(in the rows, 128 means zero)
Known rows, with every step that occurs
tope gudi ruge: [177 211 174  95 124  94 131  98 145 178 131 188 126 138 104 147 115 106
 136 109 130 163  91 144  85 148 154 132 144 151 104 100 134 138 141 149
 105 122 101 212 114 115 175 167]
gudi tope kidusev rosuv sudi: [193 180 155 114 118 109 117  88 112 120 144 178 148 195 105  92 146 136
 118 107 147 150 133 107 154 124 148 124 126 136 135 123 140  67 110 119
 136 170 141 211 163  74 159 169]
sudi rosuv kupar ragek: [181 208 199 139 125 174  96 151 131 138 157 158 151 141 152 141 131 113
 125  94 143  98 130 121 113 140 159 129 133 112 145 119 138 134 138 125
 111 150 109 208 146 117 139 153]
gudi tope kidusev ragek: [200 188 158 112 129 109  95 125 123 134 127 172 137 199 110  88 123 135
 129  94 117 157 134 111 112 146 157 107 112 136 119 102 146  81 113  99
 127 150 120 200 158 102 168 157]
sevu fetef kidusev ragek: [151 192 183 132 161 147 112 136 161 158 136 146 138 215 126 115 143 111
 133 115 115 149 132 117 103 139 134 105 100 122  88 140 138  98 129  98
 119 135 106 207 152 116 147 161]
kupar ragek sudi rosuv kidusev tope: [186 205 155 153 126 190 114 113 134 100 127 155 129 148 146 144 113 133
 140  82 151 105 131 103 140 133 140 137 101  95 151 138 132 127 116 152
 102 160 118 231 131  97 103 194]
kidusev fetef gudi: [171 184 189 129 138 142  93  92 169 145 143 165 111 163 123 143 125 118
 124 115 133 151  90 127 100 119 130 146 112 150 101 122 137 115 137 141
 100 128 133 190 132 141 162 175]
sevu fetef kidusev rosuv: [136 201 186 132 163 136 138 110 150 158 153 153 151 212 124 110 151 113
 132 124 134 142 123 123 121 111 118 110 112 118  69 141 148  91 130 106
 122 137 120 205 166 105 147 149]
kidusev ragek kupar rosuv sudi: [179 191 199 152 137 216  87 136 140 142 142 159 161 134 143 153 150 108
 123  63 118 122 115  78 119 157 164 119 108 119 160 143 120 105 138 138
 106 174 129 214 153  91 140 179]
rosuv kupar ragek sudi: [166 186 193 144 128 196 104 126 143 144 154 172 185 145 162 140 122 136
 131  81 149 118 133 109 106 141 169 108 119 100 151 134 107 120 136 129
  96 152 120 229 143 107 129 169]
sudi rosuv kupar: [185 221 175 134 129 140  87 134 125 138 146 149 144 130 150 134 124 109
 123 101 139 113 122 121 115 145 156 130 141 117 125 122 151 131 133 137
 106 148 131 200 153 117 136 145]
kidusev rosuv kupar ragek: [166 209 208 137 126 172 111 145 139 150 173 177 177 147 144 122 142 123
 121  82 137 121 127 107 114 115 157 120 130 107 139 123 127 101 140 116
 104 152 120 214 190  92 139 156]
fetef kidusev tope gudi: [160 230 160  91 129  92 147  85 149 153 132 190 118 173 118 137 121 123
 147 133 109 136 122 111 103 112 129 146 112 138  87 116 139 136 128 130
 101 131 102 216 172 130 147 188]
ragek kupar rosuv: [160 207 202 146 146 201 114 124 131 150 154 173 160 122 142 156 122 120
 144  83 115 132 113  99  84 154 146 110 130 115  97 122 138 134 133 130
 101 157 122 194 140 105 155 155]
tope kidusev rosuv: [177 206 173 124 136 125 129 114 134 143 152 181 151 170 115  84 129 124
 120 111 126 143 107 106 126 121 146 117 124 118 111 119 149  93 116 112
 129 152 129 194 178  98 158 160]
ragek kupar rosuv kidusev: [173 220 188 151 137 207 102 124 129 136 138 166 144 130 135 166 115 130
 141  82 112 135 132  95  97 148 135 107 129 125 100 137 137 127 128 137
  92 156 114 198 128  98 130 180]
gudi tope kidusev fetef sevu gonap: [193 100 171 125 119 107  86 121 133 118 151 199 122 220 101 113 126 166
 132 131 137 149  89 129 116  81 124  98 135 172  71 106 152  70 124 104
 108 154 124 176 163 100 185 141]
pilo gudi tope kidusev ragek: [210 181 152  97 116  98 101 104 106 149 123 175 121 168 103 117 119 115
 133 108 131 169 125 111 109 141 148 124 107 144 104 106 158  99 108 102
 137 134 125 208 156  98 171 141]
tope gudi: [175 205 180 109 121 109 118 102 142 152 137 182 126 156 126 141 108 123
 134 105 130 161 106 121  98 142 148 138 128 140  96 119 151 140 131 131
 102 122 111 204 135 120 161 175]
pilo gudi: [181 178 173 111 109 130 120  86 124 165 141 152 125 122 120 158 103 104
 150  98 146 171 108 118  86 135 140 132 127 131  85 123 154 143 113 123
 121 117 131 204 123 114 163 142]
sudi ragek kupar rosuv kidusev: [185 214 186 169 157 209 101 137 122 122 122 162 154 150 160 153 125 111
 123  84 122 125 130 100  96 168 149 105 118 123 111 123 147 150 125 151
  92 160 117 205 126  97 119 175]
kidusev ragek sudi rosuv kupar: [193 217 165 152 136 167  70 145 137 125 133 133 165 133 169 119 137 106
 104  73 141 101 103 101 137 166 170 121 103 101 166 141 141 117 141 148
  97 162 146 225 177 105 123 148]
sudi rosuv kidusev: [195 215 153 136 128 148  97 117 128 112 123 134 108 153 130 136 111 113
 130  96 137 132 125 122 122 156 137 123 126 120 112 140 160 127 120 136
 110 139 122 199 121 108 129 173]
fetef gudi ruge: [181 201 180  95 128 117 125  89 162 187 131 177 120 136 102 145 114  99
 132  95 125 155  93 140  64 143 147 129 140 150  97 103 129 132 135 141
 104 115 115 201 116 140 179 153]
rosuv sudi ragek kupar: [197 169 172 148 161 169 118 115 141 126 134 157 157 159 152 142 138  94
 106  80 145 126 123 113 103 157 173 130 114 113 151 111 134 134 115 160
 108 162 137 213 122 105 137 183]
fetef kidusev: [163 202 167 106 135 136 138  94 143 150 140 151 136 173 126 120 121 119
 145 106 107 142 128 116  94 140 141 105 129 126  94 138 141 114 120 110
 113 133 118 200 143 134 159 164]
sevu fetef gudi: [158 185 202 124 141 137 116 111 169 163 135 169 129 192 116 145 116 110
 130 116 143 164 109 133  76 129 119 138 121 142  62 126 143 135 124 111
 106 116 113 189 125 128 151 162]
ragek kupar: [176 190 192 126 154 154 120 119 144 150 152 174 151 132 135 141 116 115
 139  83 116 140 111 113  76 145 152 115 125 113 105 104 135 125 123 133
 106 143 123 189 139 110 153 171]
sudi rosuv kidusev fetef sevu: [196 177 154 157 135 155  69 120 151  89 143 151  86 181 145 125 132 127
 119 123 148 123  93 137 156 119 126 129 118 154 111 140 167 107 135 147
 107 152 129 188 145 116 140 181]
ragek sudi rosuv kidusev fetef sevu: [193 172 148 168 138 178  71 101 153  78 136 142 105 170 163 120 131 135
 119 115 161 113  81 134 171 130 131 123 106 137 125 154 157 105 139 161
 104 158 145 205 140 110 127 189]
rosuv kidusev ragek: [198 197 168 134 129 153  80 134 145 133 112 144 116 167 124 128 115 126
 122  71 116 161 134 102 110 151 150 111 109 126 133 141 139 100 119 116
 106 140 112 206 148 109 132 188]
kupar rosuv sudi ragek: [173 174 179 163 128 203 101 111 124 135 128 142 157 162 155 144 139 107
 113  84 155 131 132  97 125 162 159 121 125 117 141 142 142 146 117 141
 112 162 132 225 113  99 137 168]
kupar rosuv kidusev: [168 206 178 144 115 197  95 116 123 139 128 151 130 148 126 158 110 138
 140  85 125 155 142  97 110 154 130 109 137 126  95 155 141 127 123 121
 101 148 112 205 125 106 129 176]
gudi ruge: [177 189 169 111 130 133 123 104 143 178 135 165 141 128 104 142 115 112
 141  94 129 160 105 138  80 146 157 111 145 128 101 108 128 119 128 141
 113 133 113 203 107 117 176 156]
ruge gudi: [179 166 147 120 136 132 115  95 140 164 125 160 137 115 114 137 117 126
 130 117 123 182 123 124  99 156 148 137 132 135  94 121 136 130 140 126
 118 118 114 200 106 123 152 172]
pilo gudi tope kidusev fetef: [195 171 150 116 125 101 107  81 111 145 142 176 120 172 104 142 120 132
 144 157 148 166 115 132 121 113 130 137 111 162  84  98 151 103 113 125
 140 137 132 200 126 105 177 157]
gudi pilo: [190 176 161 107 139 121 105  88 150 150 140 166 132 148 108 125 106 134
 125  83 116 169 122 132  79 141 151 133 140 117 113 128 139 112 110 134
  96 102 117 200 116 139 178 152]
fetef gudi tope kidusev rosuv: [191 210 167  94 120  86 123  84 132 132 139 191 131 191 103  85 131 124
 119 104 124 148 113 119 109 123 136 131 121 153  93 106 155  86 124 107
 120 138 133 191 179 107 170 146]

Rows
[181 216 152 132 147 157 108 104 144 116 125 120 140 170 155  94 144  90
 122  81 122 106  99 103 140 172 156 109  84 104 155 156 150 106 135 135
 111 151 141 224 159 123 135 156] | fetef kidusev ragek sudi rosuv
[183 205 153 127 128 139 111 107 136 136 121 166 116 156 109 155 100 146
 144  97 122 146 148 105 106 122 129 129 124 120  96 123 136 119 104 134
 102 146 116 204 142 103 123 195] | rosuv kidusev tope
[171 199 191 166 165 203 111 135 128 144 142 166 165 137 166 146 130 101
 126  79 127 121 113 101  82 165 162 108 119 112 112 106 154 155 129 146
 101 158 127 204 133 103 143 153] | sudi ragek kupar rosuv
[173 152 175 143 140 152  88 115 165 135 161 170 117 177 137 126 134 137
 129 115 140 143  85 133 121 108 132 122 131 151  99 122 150 102 134 128
 108 146 129 187 150 120 172 167] | kidusev fetef sevu
[189 198 168 153 128 202 104 118 132 100 127 139 135 156 150 133 116 127
 134  78 158 117 124 113 139 149 149 116 106  99 154 158 139 126 122 138
 103 149 118 227 110 105 113 190] | kupar ragek sudi rosuv kidusev
[138 201 168 122 158 132 146 111 155 158 139 165 135 205 111 141 127 126
 156 136 122 140 145 119 101 106 110 127 113 115  59 124 136 119 113 113
 116 144 111 206 151 119 136 171] | sevu fetef kidusev tope
[182 217 165 146 134 164  90 117 127 123 140 144 164 124 166 131 123 111
 118  88 155 105 110 117 128 156 162 121 123 101 135 140 139 131 135 154
 101 158 147 217 145 110 126 147] | ragek sudi rosuv kupar
[142 223 169 114 151  95 144 103 156 156 134 192 125 214 111 148 129 125
 150 158 124 145 128 122 108 105 113 150 108 140  55 114 139 143 128 123
 112 135  97 211 155 120 139 182] | sevu fetef kidusev tope gudi
[173 211 186 144 126 179 122 137 134 132 164 193 197 157 152  90 145 136
 113  99 148 105 117  99 146 111 166 111 113 102 160 129 120  92 138 118
 113 169 129 227 188  86 129 169] | tope kidusev rosuv kupar ragek sudi
[166 231 152  80 129  81 159  79 149 178 125 197 119 160  97 143 125 109
 148 136 108 136 108 128  95 124 137 139 128 148  93  94 127 133 139 152
 102 131  94 222 149 126 164 178] | fetef kidusev tope gudi ruge
[176 184 175 145 127 193 110 109 138 120 146 141 146 146 156 123 124 115
 133  79 159 115 104 120 123 152 157 119 106  91 157 141 143 131 127 136
 114 145 132 226 116 108 135 163] | kupar ragek sudi rosuv
[185 208 183 125 123 133 115 137 112 134 164 201 173 184 130 105 145 142
 123 103 134 127 146 111 127 108 154 114 130 130 135 102 131  78 130 102
 124 163 116 211 186  85 152 151] | gudi tope kidusev rosuv kupar ragek
[190 157 132 112 126 100 108  75 117 149 121 160 129 133 112 139 115 142
 136 114 127 186 144 129  97 160 140 126 135 148  84 109 141 115 134 117
 121 115 114 206 103 116 165 157] | ruge gudi tope
[177 213 202 157 148 202  85 109 155 131 137 179 125 150 139 176 129 127
 127 111 110 128 109 106 111 133 122 132 104 160 105 133 127 123 146 157
  88 156 119 190 134 123 133 194] | ragek kupar rosuv kidusev fetef gudi
[164 176 186 140 111 200 107 102 129 149 142 146 142 142 129 155 129 126
 131  86 147 148 129  92 126 150 146 122 134 127 127 156 127 121 126 130
 116 159 132 215 119 100 146 169] | kupar rosuv sudi
[182 196 158 142 138 161 105  97 133 118 133 124 145 134 151 123 114 109
 133  87 156 123  95 121 123 163 153 121 111  96 128 140 154 128 123 146
 110 142 148 214 127 108 138 152] | ragek sudi rosuv
[165 185 196 145 132 208 113 113 131 142 153 165 158 129 138 164 139 116
 136  83 131 124 123  89 112 148 148 122 128 120 128 142 124 121 132 141
 110 171 131 208 124  98 141 179] | ragek kupar rosuv sudi
[172 213 167 107 122 102 126 100 143 153 132 195 121 146 115 147 108 135
 142 111 126 149 114 109  98 117 138 160 120 132  97 101 144 143 121 140
  98 131 111 207 158 113 153 183] | kidusev tope gudi
[200 157 133 107 145  99 108  75 149 165 128 168 130 116 104 135 115 137
 115 111 116 192 130 141  88 153 154 149 140 131 108 127 130 124 135 145
 104  85 108 205  93 145 172 165] | ruge gudi pilo
[166 206 193 137 141 209 112 121 145 143 143 153 153 157 141 140 164 101
 125  80  99 108 128  74 127 160 157 107 100 125 156 156 114 100 142 129
 108 175 122 219 160 107 139 183] | fetef kidusev ragek kupar rosuv sudi
[191 183 183 153 163 166 121 117 140 122 145 163 166 159 152 120 158  84
 102  75 152 120 108 106 123 140 168 128 107 105 159 116 141 114 128 170
 111 165 156 212 160  78 131 169] | kidusev rosuv sudi ragek kupar
[168 172 183 137 125 198 124 112 145 137 149 158 162 151 148 131 118 131
 141  73 152 141 111 113 105 143 158 106 113  98 142 139 124 119 122 121
 106 139 121 224 122 108 141 178] | kupar ragek sudi
[186 187 167  95 117 117 139  81 128 193 136 160 125 103  98 171 110  95
 150 102 145 173  95 142  76 143 150 124 141 138  91 110 137 140 124 145
 118 115 125 209  98 113 179 134] | pilo gudi ruge
[176 119 199 121 107 141 108 128 150 147 151 177 124 167 116 129 113 135
 139  77 136 155  87 117  72 104 132  96 145 140  70 130 152 109 123  96
  87 131 119 179 160 109 175 129] | fetef sevu gonap
[140 194 181 123 156 141 138 110 153 157 142 153 144 214 120 129 129 115
 143 133 128 151 133 129  99 130 123 105 122 124  61 140 139 117 120 102
 118 131 109 200 128 122 154 161] | sevu fetef kidusev
[188 195 172 125 133 134  97 140 143 145 132 170 138 179 114  91 123 119
 121  99 111 146 114 102 113 143 162 112 110 125 132 119 143  97 118  98
 124 149 114 201 164 113 154 170] | tope kidusev ragek
[194 216 133 146 132 155 101  95 131 102 113 144 120 138 139 139 106 136
 131  91 146 112 126 105 141 136 134 139 105  95 123 138 139 127 111 162
 101 157 133 223 134  96 102 187] | ragek sudi rosuv kidusev tope
[188 194 160 136 138 154  98 127 144 129 131 160 161 171 131  86 124 126
 119  87 126 139 101  96 128 153 169 107 100 109 146 132 133  93 116 115
 117 155 129 215 158 104 142 175] | tope kidusev ragek sudi
[176 212 182 116 166 151 125 126 156 144 143 161 148 167 138 116 143  97
 133  82  84 124 117 101  88 152 158  99  97 118 125 125 133 101 137 120
 106 151 118 199 175 123 148 170] | fetef kidusev ragek kupar
[177 206 168 162 121 221  76 121 131 130 113 139 151 147 147 136 122 141
 125  62 129 138 122  82 134 166 144  99  96 110 143 168 130 106 130 126
  91 160 128 230 145  93 117 176] | kupar rosuv kidusev ragek sudi
[191 149 151 127 134 118  89 105 137 115 153 195 114 213 125  95 134 155
 132 142 133 147  99 133 139 111 133 115 124 170  87 101 156  76 126 111
 127 159 126 187 155 112 181 165] | gudi tope kidusev fetef sevu
[154 222 200 121 131 165 135 132 142 150 170 175 171 171 148 116 158 113
 126  94 122 108 140 104 117 108 149 105 124 115 138 137 121  95 148 110
 108 149 110 218 196 113 140 158] | fetef kidusev rosuv kupar ragek
[194 196 164  88 121  91 119  82 133 133 125 187 121 191 107 107 110 133
 126 109 119 155 126 122  86 134 140 130 125 162  87 102 148 109 117 104
 119 133 119 187 139 126 169 161] | fetef gudi tope kidusev
[189 206 153  92 137  73 115  77 153 154 132 207 114 146 104 143 103 142
 126 111 116 159 115 124  86 116 142 177 125 132 102 106 140 132 117 159
  83 101 108 212 149 135 171 172] | kidusev tope gudi pilo
[174 218 161  94 124  87 140  94 147 180 124 203 114 130  97 157 111 122
 145 118 128 150  99 129  87 123 148 154 135 142  97  80 128 139 135 162
 102 134 102 219 138 115 167 174] | kidusev tope gudi ruge
[185 197 190 135 157 162  97 144 154 149 143 168 149 139 132 129 128 105
 127  64 107 139 106 100  85 151 163 115 106 114 128 111 135 107 134 127
 102 149 122 197 163 103 150 165] | kidusev ragek kupar
[179 208 182 150 118 200  79 141 130 147 118 145 128 152 129 143 122 130
 127  70 113 147 136  84 123 158 140 107 113 126 123 154 139 107 127 112
 104 152 111 212 148 100 130 173] | kupar rosuv kidusev ragek
[187 185 172  93 114 107 110  72 140 143 131 172 115 169 118 132 108 124
 132  78 126 161 121 130  72 142 136 129 125 153  83 110 147 112 125 118
 106 116 126 194 132 129 171 150] | fetef gudi tope
[177 180 172 140 145 138  97 121 146 141 147 174 138 179 115 115 125 137
 126 152 127 145 102 119 134 117 141 122 118 138 113 112 137  98 119 126
 128 155 126 190 139 118 162 183] | tope kidusev fetef
[182 172 170 118 133 113  91  73 150 138 134 167 110 180 118 142 125 131
 127 113 136 158 108 136  97 129 125 140 111 161 100 107 138  99 135 136
 108 127 137 192 132 132 175 162] | kidusev fetef gudi tope
[210 170 129 114 136  88  98 111 121 140 111 176 136 168 102  96 129 137
 115 125 107 175 142 110 122 160 156 125 114 153 122 103 137  93 134 102
 133 134 109 205 137 111 162 170] | ruge gudi tope kidusev ragek
[170 130 198 164 110 196  70 135 143 128 140 169 114 183 124 161 125 162
 135 108 141 146  95 103 124  96 108  96 132 160  73 154 144  95 143 119
  81 155 120 188 152  99 149 155] | kupar rosuv kidusev fetef sevu gonap
[169 235 166 132 109 157 107 107 126 139 119 187 117 147 118 170 109 150
 145 114 123 141 134  88 123 122 125 151 120 141  88 131 142 144 126 139
  90 146 102 216 151 101 125 196] | kupar rosuv kidusev tope gudi
[194 130 178 156 120 148  65 132 146 100 137 154  91 187 124 142 128 140
 125 113 154 128  82 131 135  96 112 113 125 153  92 146 162  99 138 137
  92 145 127 183 148 104 147 153] | sudi rosuv kidusev fetef sevu gonap
[197 186 164 109 149  99  95  84 173 137 136 194 115 188 101 114 123 137
 103 145 112 152  93 139 104 109 138 161 117 159 117 120 129 100 124 146
 103 111 117 184 130 160 182 183] | tope kidusev fetef gudi pilo
[196 244 150 120 116 105 105 104 128 116 112 176  94 155 124 148 108 124
 131 116 137 127 120 112 132 129 131 168 114 135 111 122 162 148 122 159
 101 139 108 213 152 108 118 195] | sudi rosuv kidusev tope gudi
[188 158 169 151 133 160  82 116 160 117 142 169 100 188 136 130 123 146
 127 116 138 147 104 134 138 112 124 116 124 160  95 136 145  95 135 132
 104 146 123 186 142 119 143 195] | rosuv kidusev fetef sevu
